What can hang from each mark
pugip: pova
namo: ropogi
gusu: kepu ropogi zizomar
pova: gusu perom sutim
fega: pova
gekob: pova ropogi
zizomar: gekob sutim
kepu: gekob pugip
perom: ropogi
burit: ropogi
ropogi: gekob luze
dule: kasu pova

Every row comes from one small tree of marks. The marks that hang from a mark follow it in brackets, in alphabetical order. Every link used is in the known rows. Which tree was each row made from?
Known rows
dule[pova[gusu[ropogi[gekob]]]]: [ 34 -13 -18   8 -15   8  -9  -3  -1  -8  14   7   7  -2   4 -13  10 -18
   4  12  -1  -8  -1 -31 -44  -5  11  -6 -16 -13  10 -13  20   1   8 -10
  11   9  16 -12  18 -19 -11  -7   1  18 -15   7  -5  -5  -1   1  -1 -15
 -15   9]
perom[ropogi[gekob[pova] luze]]: [-32  -3   0  -2 -22  12  -9  -2  -1  28   5  21  -4  10   1 -23  -3  -4
 -22  29  -2  15  -1 -15 -10   8   9  -3  12  20  -6   5  43  -5  12  10
   8  10   6  15   7  20   2  13  -4   6  10   1 -28  -7  -6  -3   8  21
  27 -24]
zizomar[gekob[pova[gusu perom] ropogi[luze]] sutim]: [ 19  -5   4 -19  19  -2   3   8 -21   2 -27 -13  -4   0  -5  40  -8 -13
  24 -18  10   3  17  45   1   2  -1  27   8   7  16 -12 -17  21   4  13
 -10  15  -4  -2 -10  15  19   7  -8  -4  36 -18   0  -6  -5  -9 -11 -10
  24   0]
kepu[gekob[pova ropogi]]: [ -6  11  -3  -6   6  26 -22  -8  13  -5 -11 -16  -5  -9  11  -7  -6   2
  21  22   1   6   0   5   3 -11  -7  19  30   2   1 -11  -9   7 -11 -10
  -5  -1   7   2   7  -8   8   6   5 -18 -31  -7 -43 -10  -6  17  33  -2
   8  -1]
pova[gusu[kepu] perom[ropogi[gekob luze]] sutim]: [-17   2   2  24  -3 -22  19 -12   6  15  27  14  14 -11 -14 -14 -27 -10
 -49 -11  -2 -15  -2  -2   3  31  16   4 -20  19  10  16   3 -16  16   7
  -2  -1   1  13   8  18 -14  -3  -6  13   2  15  35  -8  19 -20 -21  11
   5 -10]
gusu[kepu zizomar[gekob[pova ropogi[luze]]]]: [ 20  17   2   5  32   9 -17  15   0  -9  14  -8   9 -22  16  19  -1  -9
  17  11 -12   3  30  16  -2  43   4  11  24 -26   6   8  27 -17  12  16
   4  25  -7  19 -13  19  12  -1 -13 -18   0 -18 -24   8 -14 -11 -21  -5
  40   0]
burit[ropogi[gekob luze]]: [-20  -5  -7   4  -4  12 -11  -3   5  19  26   5 -11 -13  -4 -15 -17  10
 -16   5  14   2  -2 -27  -6  -3  28   9  -4  14 -13  -3   1 -16  29   9
   7   8  12  10  12  13  10   3  -9  29  10 -17 -31 -17  -4   7   9 -16
   8  -7]
zizomar[gekob[pova[gusu perom] ropogi] sutim]: [ 23  -6  -7 -21  13   0  -1   9 -17  -7 -36 -18  -2   1  -2  38  -3  -8
  43 -23   8 -12  19  31   5 -16 -10  26   5  13  15 -15 -32  27  -6   1
 -10  13   4  -5 -13  -9  20   5  -2  -7  27 -17   8  -2  -2   1 -12  -6
   4  11]
gekob[ropogi[luze]]: [-10   4  21   9  26  35 -17   4   5   0  -6  -2 -15 -14  -1   4  -9  18
  -6  -3   7   5  -9 -11 -19   6  25   9  18 -11   6   2 -38 -12   1 -13
  -7  -3  -2   3  13  22  13   6  -4  -1  13  -9 -27  -9  -6   8   7 -10
   8  -4]
burit[ropogi[gekob[pova[perom sutim]] luze]]: [-12 -13 -10  10 -10  -1   4 -10  -8  10  13  -6   5 -12 -13 -22 -26 -21
 -32  -7   9  15   8  -2  23 -30   5   2   1  37 -11  -3  -7 -11  31  32
   5   9  -4   8 -17  25 -12   6  -2  12  12   2 -13  -7   0  -7   3   4
  29 -11]
zizomar[gekob[pova[gusu perom[ropogi]]]]: [-14 -10 -21 -24 -10 -10   6  13 -10  17 -13  -2  -4  20  -2  24  -7  -4
  24  -8   2 -24  14  18   0   8 -12  20   7  11   4   6 -13  13 -10  -3
  -1  17   3   1  -3  -9   4   7   7  -2  12   3   8  -6  -5  14  -9  19
   9  -5]
gusu[kepu]: [ -8  17  15  19   9  17 -12   4  19 -11  21   1   8 -14   4  -2 -22  24
  16   0  -8   4 -15 -29   0   3   2 -17  -3 -31  -6   8  -8 -15  -4 -23
  -3 -17   1  14  11 -19  13  -7   3   5 -12   3 -13  -3  -2   5  -3   3
 -13   9]
pugip[pova[perom sutim]]: [-16   1  17   6  11  17   2  10  -1 -22  -8  11   4   2  -6  -3 -10 -18
  -4 -18   2 -10 -11  -1   5 -50  -9 -19   2 -23  -2   5 -51  -1 -18 -20
  -5 -20  -4  -7 -12  -6  -7  -8  10 -15  -2   9   5   4   6 -10   8  34
 -33   1]
ropogi[gekob[pova[gusu[kepu] perom]] luze]: [  9   9   7  10 -15 -33   8 -19   7   2  21  -9  10  -4   4 -11 -25 -13
 -21  16  -9  22   9 -12  18  32  -8   7  -8   0  17  -6  33   6  21  13
  -2   9 -13  12 -10   2   3   6  -3   9 -11  13   5  -3 -16 -22 -20   6
  30  -1]
perom[ropogi]: [-35  -2   2  -5   1  32 -13  13   7  13  -3  16 -11  -1  -1  -1  -3  23
   7  -4   1 -18 -20 -22 -20  -3  12  -8  12  -3 -14  15 -34 -18 -16 -22
   0  -9  13   8  19  -5   7   2   4   6   6   2 -15  -7   3  21  15  17
 -15  -8]
kepu[pugip[pova[sutim]]]: [ -9  24  26  16  13   6  -7   6   3 -15 -12  24   4   7   4  -9  13 -15
  10  -4   7  -1 -23   4   1 -43 -10 -27  -6 -35 -19   6  11  20 -21 -19
   5 -36  -7  -5  -7   0 -11  -8  -2 -10 -13   1  -5  38  16 -10 -10  21
 -47   6]
pova[perom]: [-21  -5  12  -3   4  23  -2   3   3 -10  -9 -15 -15  -3   1  10 -16  16
   7 -12   2   1 -12 -20  -5 -21  -6  -3  10  -8   1   7 -78  -5 -10 -18
  -6  -9  -2  -5   5 -15   9  -5   5   3   3  10  -2  -9 -15  19   9   7
  -2   1]
fega[pova[gusu[ropogi[gekob]]]]: [ 24 -15  -8  10 -14  -3  -3   3   0 -11  18   5   9   3   3 -19  11  36
   5   9 -19   4  -2 -48  -9  -1  12 -20 -26  -1   3 -17  36   1   8 -17
   4  10  19 -11   3 -29  -6  -3   9  24  -6   1  -1  -2  -1  -1   2 -37
 -36  16]
kepu[gekob pugip]: [-20  24   9   2   3  12 -13 -10   9   4  -6  -5 -12   4  17  -1   5  18
  16  20   9  13 -23   3  -9 -10 -10  10   6 -17 -16   3  -4  20 -18 -13
   5 -32  -3  -1  20 -14   6  -9  -2   1 -34  -4 -11  12  -5  29  21 -11
 -16   2]
kepu[gekob[pova[gusu] ropogi] pugip]: [ 14  27   3  -2   9 -16 -10 -20  13  -2 -19 -13 -10   0  12   0  14   4
  26  19   9  -4   2  24  11  16 -18  31  15   0  -1 -18  17  35 -20  -8
   2 -14 -11  -8   2  -5  -1   1   2  -9 -44  -3 -16  22  -1  18  10 -16
   0   8]
dule[kasu pova[gusu[zizomar] perom[ropogi[gekob]]]]: [ 11 -11 -15 -24 -12 -16  14   8  15   6 -15   5  -6  15 -11  -2  49 -47
 -21  24   3 -67  27 -23 -41  22   9  12  18  19  21   7 -54 -38  10   2
  33  25 -10  -8  16  -5 -21 -15   4  -3 -12  10  24  -4 -12  17   1   8
  18 -11]
ropogi[gekob luze]: [-19  -1   6   8 -12  18 -18  -2  -2  11  15   2 -11   2   8 -17  -4   9
 -15  18   4  27 -18 -27 -17   0  17  -5 -10  -7   3   3  28  -2  17   1
   4  -4  10   5  20   4  12   5  -6  16   9  -6 -17 -14  -7   2   3  -3
   3  -5]
burit[ropogi]: [-14  -1 -11  -1  10  22 -14   4  12   3  11   1 -10 -17  -6   2 -12  26
  14 -14  10 -18  -8 -25   0 -21  15   4  -1   0 -24  -2 -41 -21   3 -14
   1  -4  14   4   7  -6  12  -1   2  18   0 -12 -27 -11   2  23  14 -10
 -16   4]
fega[pova[gusu[ropogi[luze] zizomar] perom]]: [ 29 -16  13   4  20  -9  23   8  -6 -21  14  -5  -2 -14  -1  15  27  28
 -16  -6 -23   1  14 -16  -9  36   9 -12   4 -25   4  -1 -41 -33   6  -7
  -1  11 -12 -18 -14   7  -5  -6   8  11   0   9  17   2 -24   1   1 -35
   1   0]
fega[pova[gusu sutim]]: [ 11  -2  -8  11  -1 -10  -2   6   7 -22   5  10  11  13  -4 -14  27  39
  13 -14 -14 -11 -20 -17  12 -21  -1 -28 -41  -7 -13  -1  43   9 -23 -23
 -12 -14   3 -11  -6 -22  -7  -3  17  -4  -2   4  14   2  24  -2   4 -25
 -52  23]
fega[pova[gusu[ropogi] perom]]: [ 20 -16   8   6   6  -2  16   5  -1 -23   5  -7   2  -6  -3   9  -3  38
   9 -15 -19  -5   2 -31  -3  -3   2 -13  -5  -8   7 -11 -54  -7  -9 -29
  -5   4   7 -14  -9 -21  -4 -10  20  16  -3  11  10  -1 -16   9   7 -29
 -25  10]
fega[pova[sutim]]: [ -8  -4   2  14   3  19 -11  10   3 -22   1   7  10   7  -3 -15  15  41
  11 -11 -13   1 -24 -23   6 -39   0 -38 -23  -4 -19   5  12   3 -19 -20
  -7 -17  12  -1  -8 -19  -4  -5  11  -5   3   4  -3   5  15   3  15 -19
 -41  13]
perom[ropogi[gekob[pova[gusu]] luze]]: [-15  -2  -8  -6 -24 -15  -6  -7   1  28   7  19  -5  16  -3 -19   9  -4
 -20  22  -4   1  -1  -5  -6  29   8   4  -6  16   0   1  69   1   8  12
   3  11   5   7   9  15   1  15  -1  12   6   4  -6  -7   3  -7  -1  16
  13 -14]
namo[ropogi[gekob luze]]: [  0  -6   5   1  -9  25   1  -2  11  12  20  10 -10   7   6 -18  -9  12
 -10  17  17  29 -13 -26 -15  16  30 -21   2  -9   0   0  21 -14  14  -1
   5  13  12   4  26  -4   3   0 -10   0  12 -15 -25  -9  -3  -6   8   1
   3  -4]

Which tree is each row?
[ -4  -7  -5 -24  -1  17  -6  17 -21  -1 -24 -13   5  10   6  34 -11  -4
  41  -9   1  17   5  20   1 -43 -19   1   4   0  -5  -2 -26  18  -5   9
   0   2   2   6 -10 -17  21   0  -4  -6  32 -13  -4   0 -11   8   0   6
   6   3] : zizomar[gekob[pova[perom]] sutim]
[  1   1 -22   3 -10  17 -28  19 -15  -6   0  -6  13  15   8   2  -1  -5
  33  -5  -5  16  -6  16   8 -41 -15 -16 -15 -17 -14   9  56  16  -8   4
  -2  -5  10   3  -8 -10   1   3   1  -8  13  -9 -11   2  15  -2  -4   9
 -10  13] : zizomar[gekob[pova[sutim]]]
[ -8  -3 -25   6 -33 -14 -11  -3   0  15   4  17  10  12  -7 -30  14  -6
 -11   3  -5 -13  -7  -4   7  -9  -3  -9 -23  24  -9   2  76   4   0   6
   2   0  12  -3   3  -1 -17  11   4   3  -1  10   7  -2  28  -9  -4  18
 -17   1] : perom[ropogi[gekob[pova[gusu sutim]]]]
[ -1 -11   3  -8   2 -14  11  -1  11 -20 -10  -6  -5  11  -4   7   9  38
  14 -10  -7 -14  -7 -28   8  -4  -7  -6 -14   1   5  -5 -40  10 -20 -26
  -9  -1   1  -9  -9 -26   2  -7  18   3  -2  11  16  -2 -11  10   9 -24
 -24  12] : fega[pova[gusu perom]]
[-12 -13   3 -21   1 -11  17   1 -11  20  -5  14 -14  -7 -10  12  27  -4
 -35  -6   2 -17   6   3 -21  32  14  11  -1  17   3   3 -23 -27  18  21
   8   7  -4  -6  10  16   9   1 -13  11  24  -2  34 -10   2   1  -6   2
   9 -18] : pova[gusu[zizomar[sutim]] perom[ropogi[gekob luze]]]
[ 28  11  -2  -9  23  -9   7   5  -5 -14 -15 -14  17 -14   0  37 -28  -7
  40 -23   0 -13  26  25  14   5 -12  19   0   7  18 -13 -23  18   1   2
  -9  10   0  11 -17 -11  19  -3  -4  -8  14 -12   7   4   0 -10 -24  -8
   9  14] : zizomar[gekob[pova[gusu[kepu] perom] ropogi] sutim]
[ 21  37  18   2  34  -2  -4 -15  13 -14 -12  -7   9 -34  19  16  18  -9
  23  21  -3   5  14  24   9  16 -20  12  31 -10 -15  -7   2   3  -6  15
   9 -20 -14  11 -12  -2  12 -10 -16 -23 -40 -12 -20  35  -3   4   1 -16
  11   1] : gusu[kepu[gekob[pova ropogi] pugip] zizomar[sutim]]
[ -6 -11 -14  -6  16 -11   9  20 -21  11   6   4  -5   3  -8  24  22 -12
 -16 -26   0 -27  10  36 -13  34  11  13  -5  -6  -2  25 -12 -27   4  16
   2   9  -8  -7   4  26  -7  -4  -9   0  24  -5  46  -7  15   1 -16   7
   4  -7] : pova[gusu[zizomar[gekob]] perom[ropogi[luze]] sutim]
[  5 -15   8  -8 -17   8  17  -8   6   8   1  -7  -6  13   3 -14 -22  -9
 -17  18  16  36   6 -17   7   7   7 -13  21  14   6  -2  -6  -5  14  14
   3  25  -2   5   3   2  -2   1  -6 -10   8  -3 -25  -3 -24 -10   5  14
  35 -11] : namo[ropogi[gekob[pova[perom]] luze]]
[-23  -9   7   9   6  -3  18   4  -7  12   3  12  -9  -1 -18   5  -3   0
 -33 -28   4 -18 -12  19  -7  13  15   2  -6   4   2  18 -35 -19  -8  -4
  -8 -11  -5  -4   9  27 -10   2   1   8  18  14  30 -10  16   4   0  12
  -2 -11] : pova[gusu perom[ropogi[luze]] sutim]
[ 31  25  21  -2  18 -43  20 -10   3 -19 -10 -11   9 -19   7  30  21 -11
  15  -7  -9   0  14  16  20  24 -36  -6   4 -20  -8  -5  -5   3  -4  14
   6 -19 -32  -3 -28 -12   6  -7  -9  -7 -14  11  24  41 -10  -5 -33   1
   6   7] : gekob[pova[gusu[kepu[pugip] zizomar[sutim]] perom]]
[ 20   9 -14  12   0 -26   3   7  -7 -14  16 -14  27   3   3  13 -23 -15
  23 -18 -12  -1  12  23  24  -5 -23   1 -23 -13   4   7  31  13  -2   4
  -7   1  -6   5 -19 -12  -5  -2   2  -5  -3   7  24   3  10 -14 -28   8
  -2  17] : zizomar[gekob[pova[gusu[kepu] perom sutim]]]
[-23 -20  -2 -11  -9 -20  20  -8   6  16  -2  19  -8  14  -9  -9   4  24
 -31   7  -2 -14   1 -31  -7  29  13   7  -6  37   9   2 -13   7   3  -5
   2  15   1   4   2   6  -5  -1   5  11  11   6  18 -12  -8  -4   5 -18
   2 -16] : fega[pova[gusu perom[ropogi[gekob luze]]]]
[  2  23   7  -3  18  15 -10  -1  10 -12  19   0  12 -29  15  16  11  11
  17  14 -14   7  -8   8  -8   7  -3  -3   1 -35 -19   3   3 -27   2   1
   0 -26  -1  10  11 -20  19 -13 -10  -6 -29 -15  -5  -6   4  10  19 -13
 -11   6] : gusu[kepu[gekob] zizomar[sutim]]
[  6  -6  -4  14 -22 -24   2 -13 -10   1   6  -9   5  14  -6 -18  -2 -21
 -27  -1  -3  23  -2  10  19  -6  -9  -1 -22  11  11  -5  44  10  14  23
  -8   1  -6  -6 -12  14 -13   9   0   6   7  14  17  -4   5 -19  -9   9
  17   0] : ropogi[gekob[pova[gusu perom sutim]] luze]
[ 15   7  10   1  10   0 -10  -3   5  -1  -8  -7 -11  -5  -4   2   7   5
   2   3   0   3   4  10   4  25   8   9   8 -12  11 -10  20   3  -3  -3
 -12   6  -3  -5  -6  19  11  13   3  -2   3  -2 -23  -2  -4  -2  -1  -8
  18   2] : gekob[pova[gusu] ropogi[luze]]
[ 28  -3  -4  -4 -25 -12   7  -8  13  10  16   6  -2  19   3 -19   5   0
  -5  23  10  25  -5  -5   5  29  15 -15  -7  -7   3  -9  82   1  10  11
   2  21   2  -3   9  -2   0   9  -8  -2   1 -12 -20  -3  -2 -14  -3   0
  11   2] : namo[ropogi[gekob[pova[gusu]] luze]]
[  9   4   1   6  10  -7   5 -17  -3  -5  -8 -19  -2 -12  -4  -3  -7 -20
 -16  -2   2   7   7  46  18   3  -4  30  12  11  12  -8 -14   5  -3  10
 -14  -3 -10  -9  -5  24  -8   5   5 -16 -23   6   2  -9   8  -2  21  -5
  22  -2] : kepu[gekob[pova[gusu perom sutim] ropogi[luze]]]
[ 20   2 -17 -10   6   2 -24  13  -2  -4 -12 -14  -1   8   7  16   4   3
  46  -2   2 -17  15  13   2   6  -4  20   0  -6  12 -10  33  24  -9  -6
  -5  19   7  -4  -3 -11  12   6   3  -6   6 -17 -15  -2   0   5 -10 -10
  -5  17] : zizomar[gekob[pova[gusu] ropogi]]
[ 11  -6 -10  -8 -27  17  -4   0  15   4   5  -1  -1  14  11 -23  -5   6
  11  21  10  24  -5 -29   6  -6   2 -27   6   3  -5  -9  42  -1   3  -2
   7  18  17   5   8 -26   1   0   0 -11  -2  -9 -36   1  -5  -1   7  12
   1   3] : namo[ropogi[gekob[pova]]]
[-20  23  20   4  16   0   8 -12   3 -12 -13   8   1   4   7  -5  -3 -31
  -1   7  12  -1 -13  27   8 -44 -23   3  11 -20 -11   5 -46  29 -23 -13
   6 -35 -17  -6  -2  -6 -17 -16  -1 -18 -39   5   7  26   6   0  16  19
 -27  -4] : kepu[gekob pugip[pova[perom sutim]]]
[  3   3   1  13   8  28 -22   7   1 -18 -14  -8   4 -12  -5 -14  -1   0
  13 -11  -3   1  -4   1  13 -36  -4 -13  10   5  -4  -2   2   0 -11  -6
 -11  -7   8  -1 -11   8  -3   6   8 -15  -1   2 -24   6  14  -2   6   7
  -7   9] : gekob[pova[sutim] ropogi]
[ 25 -13  -3   7 -21 -18  23 -12   2   1  10  -4   6  13  -7 -20  -5 -22
 -25  -1  13  24  -1  12  19   9   8 -16 -11   9   9  -4  41  -4  12  20
  -4  17  -1  -8  -2   7 -18   4  -5  -9   7   3  10  -1   8 -25  -8   9
  12   2] : namo[ropogi[gekob[pova[gusu perom sutim]] luze]]
[ 25  17  28  29  23 -18  18  -8   7 -16  16 -11   7 -28   3  20 -28  11
   5 -17  -7   0   4 -11   3  25  -6  -1   5 -27   4   0 -59  -7   0 -19
   4 -15 -13  -3  -1  -8  -7 -13  -2  23 -21  19  21  26 -13   4 -30 -10
  -6  12] : pova[gusu[kepu[pugip] ropogi] perom]
[-45 -12   5  -7  -9  16   5  -3  -3  27   0   9 -15  -1  -5  -9 -22  -1
 -39   6   8   0  -5 -23 -21  12  17  12  15  28   8  13 -51 -13  13   3
   6   8   5  10  19  19   1   2  -4  13  18   8   3 -16 -14   8   7  16
  21 -27] : pova[perom[ropogi[gekob luze]]]
[ 17   3 -29   3 -14 -10 -19  14 -14  -6   5  -9  13  25   7   5  13  -4
  35  -8  -7   4  -5  29  11 -22 -13  -7 -31 -17  -7   2  82  21  -8   4
  -5  -3   7  -7  -8 -15   0   9   5  -3   9  -8   8   2  23  -3 -13   3
 -22  24] : zizomar[gekob[pova[gusu sutim]]]
[-28  -4  -8  12 -23  12  -9  -1  -6  22   8  20   7  10  -6 -31   1 -15
 -31  13  -2  18  -8  -1  -5  -6   9 -16  -3  21 -11   9  60  -8  10  20
   5  -1  11  13   3  27 -13  12  -6   2  13   6 -14  -3  18 -14   4  22
  11 -18] : perom[ropogi[gekob[pova[sutim]] luze]]
[  7  22  10  -3  18 -31  17  -9   2 -21  -9   6   0   0  12   3  37 -34
  -5   3   5 -24  -1  38   8  -1 -25   9   2 -37  -7   2 -16  11 -19  -4
   9 -29 -27 -22  -9  -5 -21 -17   1 -21 -52   3  39  29   9   1   2  12
 -35   4] : kepu[gekob pugip[pova[gusu[zizomar] perom sutim]]]
[  5  -8 -17   6 -29 -22  -3  -8  -7  -9  -1 -16   8  10  -2 -20   0 -17
 -10  -5  -4   6  -2  -3  22 -23 -18  -7 -24  17   8  -6  33  15   4  12
  -3  -2   0 -11 -12 -14 -12   4   9   3  -4  18  22  -3   8 -10  -9  13
  -7  11] : ropogi[gekob[pova[gusu perom sutim]]]
[ -4  -3 -10 -36   0 -14  18  -3  -1   8 -17   2  -4  -6   2  23  32 -10
   3   6  -6 -19   7  36   1  15 -18  19  18  10 -12  -3 -26 -14  -9  14
   1  -4  -7  -6  -2  -7   5   0   0 -13 -16   1  15  -8   1  14  25   8
   5 -11] : kepu[gekob[pova[gusu[zizomar[sutim]] perom[ropogi]]]]
[  0  -4  11 -18  25  26  -2  10 -25   2 -31 -12  -5  -5   1  38 -18 -14
  23 -12  10  18  18  35  -5 -19  -1  23  24  14  11  -7 -47  14   4  14
  -5  13   0   8  -9  20  24   4 -11  -9  43 -20 -17  -1 -15  -3  -2  -6
  33  -7] : zizomar[gekob[pova[perom] ropogi[luze]] sutim]
[-27 -14  -1  -6 -11 -11  12  -6  -1  27   4  10 -17   7 -10  -5  -8   1
 -36  -2   7 -13  -1 -13 -16  31  18  21   0  24  14   7 -22  -7  11   0
   3  10  -1   2  18  15   1   5  -3  19  11   6  25 -18  -5   2  -1   7
  13 -17] : pova[gusu perom[ropogi[gekob luze]]]
[-38 -20  -2   5  -7   6  16  -3  -4  10   0  20   5   7 -11 -24  -4  13
 -42  -1  -2  -3  -6 -29  -2 -10  14 -16  -2  44  -4  15 -23  -5   2   3
   4   5   4  12  -2  17 -16  -5   3   0  19  11  14  -4   4  -9  12  -8
  -1 -19] : fega[pova[perom[ropogi[gekob luze]] sutim]]
